Each row was made from one small tree. The marks that hang from a mark follow it in brackets, in the order of their numbers. Every link used is in the known rows. Write each row's tree.
Known rows
J806{J267{J31{J175}} J895{J12}}: [-0.22 -1.13 -0.77  0.07  1.87 -0.33 -0.85  0.05 -0.38 -0.31 -0.11 -1.95
 -0.62 -1.30  1.11 -0.66 -0.54 -0.78  0.69  0.05  1.36 -0.32  2.53]
J12{J175{J31{J895} J806} J267}: [ 0.50  3.30 -1.40 -0.35  1.39 -0.99 -1.30 -0.70 -0.74  0.53  2.11 -0.65
 -0.11 -0.13  0.20  0.13 -0.24 -0.10 -1.31 -0.98  1.37  0.54 -0.01]
J12{J175{J806} J267{J31{J895}}}: [ 0.58  2.01 -1.64 -0.32  1.37 -1.05 -0.02 -0.51 -0.63  0.16  2.15 -0.91
  0.08 -0.13  0.46  0.17 -0.32 -0.13 -0.86 -0.79  1.42  0.01 -0.04]
J267{J31}: [ 0.99 -1.29 -2.40 -0.62  0.40  0.23 -0.22 -0.16 -0.72 -0.54 -0.34 -1.23
  1.18 -0.41  2.02 -0.73 -0.66  0.02 -1.64  1.64  0.91  0.11  0.92]
J175{J12{J267{J31}}}: [ 0.18  0.07 -0.87  0.33  1.67  0.03 -0.30  0.16 -0.78  1.17  0.63 -0.75
  1.03 -0.47  1.42 -0.73 -0.59 -0.42 -0.35  1.63  1.17  0.59  1.05]
J267{J12 J31{J895}}: [ 0.59  0.61 -0.97 -0.17  1.07 -0.25  1.88  0.44 -1.20 -0.71 -0.51 -2.33
  2.07 -0.89  1.48 -0.59  0.43 -1.00 -1.11  1.95 -0.33 -0.09  1.27]
J12{J175 J267{J31 J806{J895}}}: [ 0.54  0.19 -2.15 -0.51  1.28 -0.67  0.83 -0.20 -0.27  0.28  2.33 -0.92
 -0.26 -1.25  0.89  0.16 -0.70 -0.27  0.43 -0.45  1.67  0.23  0.40]
J175{J806}: [ 0.93  0.27 -1.97 -0.41  0.24  0.35 -1.20 -0.40 -0.61 -0.64 -0.21  0.11
  0.93  1.01  0.09 -0.32 -0.68  0.52 -2.49  0.82 -0.23  0.45  0.08]
J31{J175 J267{J806}}: [ 0.14 -2.23 -0.41  0.32  0.51  0.63 -1.96 -0.08 -0.14 -0.89 -0.29 -0.87
  0.88  1.36 -1.11 -0.46 -1.77  0.39 -1.26 -1.44  1.36  0.37  0.41]
J267{J12 J806}: [ 0.32 -1.52 -2.17 -0.31  0.66  0.42  1.89  0.41 -0.70 -0.17  0.18 -0.51
  1.58 -0.38 -0.05 -0.48 -0.47 -0.33 -1.37  1.45 -0.77  1.06  0.59]
J806{J895{J31{J175}}}: [ 0.92  0.38 -1.58  0.01  0.44  0.38 -1.38 -0.10 -0.31 -1.62 -1.10 -1.46
  0.23 -0.12  1.80  0.20 -0.32  0.25  0.39  0.36  0.56 -0.57  1.77]
J31{J175 J267}: [-0.19 -2.40  0.19  0.61  0.87  0.43 -2.53 -0.21  0.19 -0.55 -0.65 -1.01
  0.82  1.46 -0.43 -0.51 -2.03  0.41 -1.70 -1.09  1.47  0.12  0.91]
J31{J175 J267 J895{J12}}: [-0.41  0.03  0.79  1.24  1.48  0.35 -2.01  0.17 -0.18 -1.92 -1.25 -1.99
  1.06  0.94 -1.04 -0.34 -0.67 -0.16 -0.58 -1.50  0.93 -0.53  1.01]
J895{J806}: [ 0.88 -1.73 -1.62 -0.51  0.26  1.20 -2.03 -0.43 -0.20  0.38 -0.30 -0.02
  0.47  1.03  0.15 -0.94 -0.63  1.35 -1.13  0.13 -0.18  0.68  0.02]
J31{J175 J895{J12{J267}}}: [-0.21  0.95  0.29  1.02  1.38  0.01 -1.26 -0.08 -0.14 -1.36 -0.58 -1.50
  0.71  1.18  0.29 -0.53 -0.52 -0.20  0.19 -0.89  0.67 -0.62  1.18]
J31{J267}: [ 0.16 -2.81 -0.84  0.17  1.31  0.71 -2.25  0.03  0.22 -0.54 -0.67 -0.89
  1.05  0.48  0.15 -0.13 -1.68  0.48 -2.06  0.48  0.88  0.59  0.64]
J267{J12{J175} J31 J806{J895}}: [ 0.69  0.68 -2.43 -0.67  0.51 -0.56  3.96  0.56 -1.37 -0.44  1.22 -1.61
  1.06 -2.65  0.26 -0.21  0.60 -1.22 -0.01  0.94 -0.02  0.23  0.93]
J31{J895}: [ 0.98  0.77 -0.06  0.13  1.05  0.44 -1.32 -0.13  0.05 -1.75 -1.52 -1.59
  1.67  1.06  0.89  0.07 -0.53  0.06 -0.84  1.24 -0.31 -0.49  0.85]
J267{J31 J806{J895}}: [ 1.62 -0.04 -2.43 -0.79  0.06  0.50  0.87  0.27 -1.13 -1.59 -0.17 -1.58
  1.00 -1.26  1.29 -0.36  0.05 -0.40  0.23  1.22  0.52  0.02  0.66]
J175{J806{J267{J12 J31{J895}}}}: [ 0.60  0.50 -1.38 -0.55  1.17 -0.36 -0.57 -0.27 -1.12 -0.10  0.18 -1.05
  0.81  0.45 -0.09 -0.40 -0.30 -0.34 -1.80  0.64  0.05  0.45  0.71]
J31{J175 J267{J806{J895{J12}}}}: [-0.06 -1.46 -0.27  0.62  0.76  0.61 -1.50  0.21 -0.20 -1.29 -0.39 -1.17
  0.51  0.39 -1.15 -0.38 -1.26  0.05 -0.34 -1.46  1.21  0.15  0.78]
J31{J175{J806} J267{J12}}: [-0.41 -0.89  0.13  0.64  0.80 -0.05 -1.04  0.09 -0.63 -0.17 -0.01 -0.76
  1.11  1.13 -1.45 -0.59 -1.30 -0.03 -2.22 -1.17  0.50  0.49  0.59]

Write each row's tree
[ 0.84  3.08 -0.75 -0.21  0.73 -0.06 -1.56  0.16 -1.78 -0.62 -0.03 -1.33
  0.81 -1.32 -0.22 -0.42  0.48 -0.59 -1.97  0.44  0.23  0.99  0.57]
J175{J31{J267{J12}} J806{J895}}
[ 0.56  0.74 -1.09  0.21  1.04  0.90 -1.26 -0.07 -0.49 -1.30 -1.03 -1.17
  0.87  0.38 -0.09 -0.59  0.40  0.49 -0.28  0.03 -0.52 -0.07  0.40]
J31{J895{J12 J806}}
[ 0.69 -1.76 -3.23 -0.93  0.46  0.71 -3.52 -1.03 -0.86  0.43  0.12 -0.76
 -0.79  1.68  0.35 -0.62 -0.40  1.64 -0.13 -2.06  1.55  0.57  0.77]
J895{J31{J175} J806{J267}}
[ 0.59  2.46 -0.38 -0.09  1.39 -0.31 -0.41  0.07 -1.46  0.33  0.26 -1.00
  0.48 -0.72 -0.20 -0.44  0.29 -0.88 -0.22  1.08  0.41  0.22  1.24]
J175{J12 J806{J267{J31} J895}}
[ 1.05 -1.71 -3.83 -0.76  0.40  1.33 -3.28 -0.52 -0.97 -0.45 -0.32 -0.73
  0.05  0.69  0.27 -0.23  0.00  1.81 -0.95 -1.12  1.08  0.91 -0.10]
J895{J31{J267} J806}
[-0.17  0.05 -1.18  0.52  1.72 -0.09  0.03  0.25  0.21 -0.39  0.39 -0.87
 -0.38 -1.67  1.05 -0.02 -0.40 -0.30  0.32  0.48  0.40 -0.15  1.57]
J806{J895{J12{J175 J267}}}
[ 0.27 -0.15 -1.24 -0.26  1.11  0.21 -1.69  0.01 -1.06  0.14 -0.13 -1.40
  1.14 -0.87  0.86 -0.77 -0.52 -0.29 -2.62  0.95  1.00  1.25  0.96]
J175{J31{J267{J12}}}
[ 0.28 -0.07 -0.93  0.52  1.64  0.84 -1.21  0.43 -0.50 -2.36 -0.98 -1.71
  1.27 -0.16 -1.13  0.10 -0.17 -0.16 -0.59 -0.31  0.38  0.19  0.23]
J31{J267{J806} J895{J12}}
[ 1.01  0.93 -2.23 -0.30  0.10  0.28  0.81  0.09 -1.47 -2.07 -0.24 -1.85
  1.26 -0.25  0.26 -0.82  0.45 -0.47  0.10 -0.28  0.88 -0.29  0.46]
J267{J31{J175 J895{J12}} J806}
[ 0.73  0.42 -0.77 -0.37  1.15 -0.05 -1.79 -0.34 -0.35 -0.46 -0.22 -0.61
  0.04  0.46 -0.03  0.03 -0.76 -0.02 -0.96  0.48  0.03  0.20  0.98]
J175{J806{J267 J895}}
[ 0.04 -1.98 -0.84 -0.39  1.56 -0.30 -1.53 -0.46 -0.47  0.87  0.19 -1.39
  0.29  0.41  0.94 -0.84 -1.36 -0.30 -0.87  0.31  1.71  0.24  1.81]
J806{J267{J31{J175{J12}}}}
[-0.03 -1.35 -1.23 -0.13  2.11 -0.19 -0.72  0.16 -0.38 -0.33 -0.14 -1.91
 -0.50 -1.84  1.45 -0.44 -0.40 -0.77  0.42  0.79  1.14 -0.06  2.37]
J806{J267{J31} J895{J12}}
[ 0.07 -0.62 -2.38 -0.52  0.89 -0.80  2.86  0.12 -0.98  0.64  1.09 -1.29
  1.29 -1.81  1.13 -0.60 -0.06 -0.79 -1.97  1.26  0.35  0.26  1.19]
J267{J12{J175} J31}
[ 0.34  0.13  0.05  0.13  0.57 -0.15 -1.92 -0.51 -0.23 -0.50 -0.27 -0.69
  0.11  1.47 -0.25 -0.47 -1.24  0.11 -0.80 -0.83  0.60 -0.25  1.27]
J31{J175{J806{J267 J895}}}
[-0.30 -2.63 -0.88 -0.41  1.71 -0.57 -0.31 -0.20 -0.51  1.05  0.39 -1.56
  0.48  0.08  0.92 -0.91 -1.30 -0.57 -1.23  0.46  1.13  0.46  1.97]
J806{J267{J12 J31{J175}}}
[-0.12 -0.97 -4.55 -0.11  0.84  0.83 -2.23 -0.49 -1.24  0.40  0.95 -0.22
 -1.12  0.26  0.64 -1.06  0.46  1.50  0.36 -2.38  1.62  0.90  0.42]
J895{J12{J267} J31{J175} J806}
[-0.01  0.32  0.38  0.75  0.91  0.07 -0.78  0.02 -0.32  0.33  0.19 -0.67
  0.60  0.78  0.23 -0.72 -1.08 -0.25  0.38 -0.18  0.92  0.01  1.26]
J31{J175{J12{J267{J806{J895}}}}}
[-0.47 -1.00 -3.18 -0.68  1.44  0.16 -1.38 -0.64 -0.77  1.61  1.53 -0.08
 -1.14 -1.26 -0.89 -1.24  0.18  0.65 -1.20 -1.60  1.14  1.16  0.61]
J895{J12{J175{J31}} J806{J267}}
[ 0.19 -1.54 -1.45 -0.78  1.20  0.27 -1.56 -0.59 -0.52  1.78  0.86 -0.47
 -0.17  0.21 -0.41 -1.00 -0.59  0.63 -1.20 -0.59  0.34  1.16  0.61]
J895{J806{J267{J12{J175{J31}}}}}
[-0.35 -1.72 -0.71  0.18  2.32  0.03 -1.37  0.07  0.24 -0.12 -0.39 -1.34
 -0.58 -1.10  0.79 -0.23 -0.86 -0.48  0.27  0.70  0.60  0.06  2.38]
J806{J267 J895{J12}}
[ 0.02  0.55 -6.09 -0.58  0.68 -0.10  0.03 -0.45 -1.25 -0.76  0.84 -0.12
 -0.38 -1.36  0.49  0.13  0.91  0.63 -1.73 -0.73  1.20  0.40  0.72]
J895{J12{J175{J806}} J31}
[ 0.00 -2.61 -1.28  0.07  1.25  0.61 -0.12  0.49 -0.39 -0.44 -0.10 -0.91
  1.43 -0.26 -0.70 -0.21 -1.01 -0.08 -1.75  0.53  0.20  1.12  0.39]
J31{J267{J12 J806}}
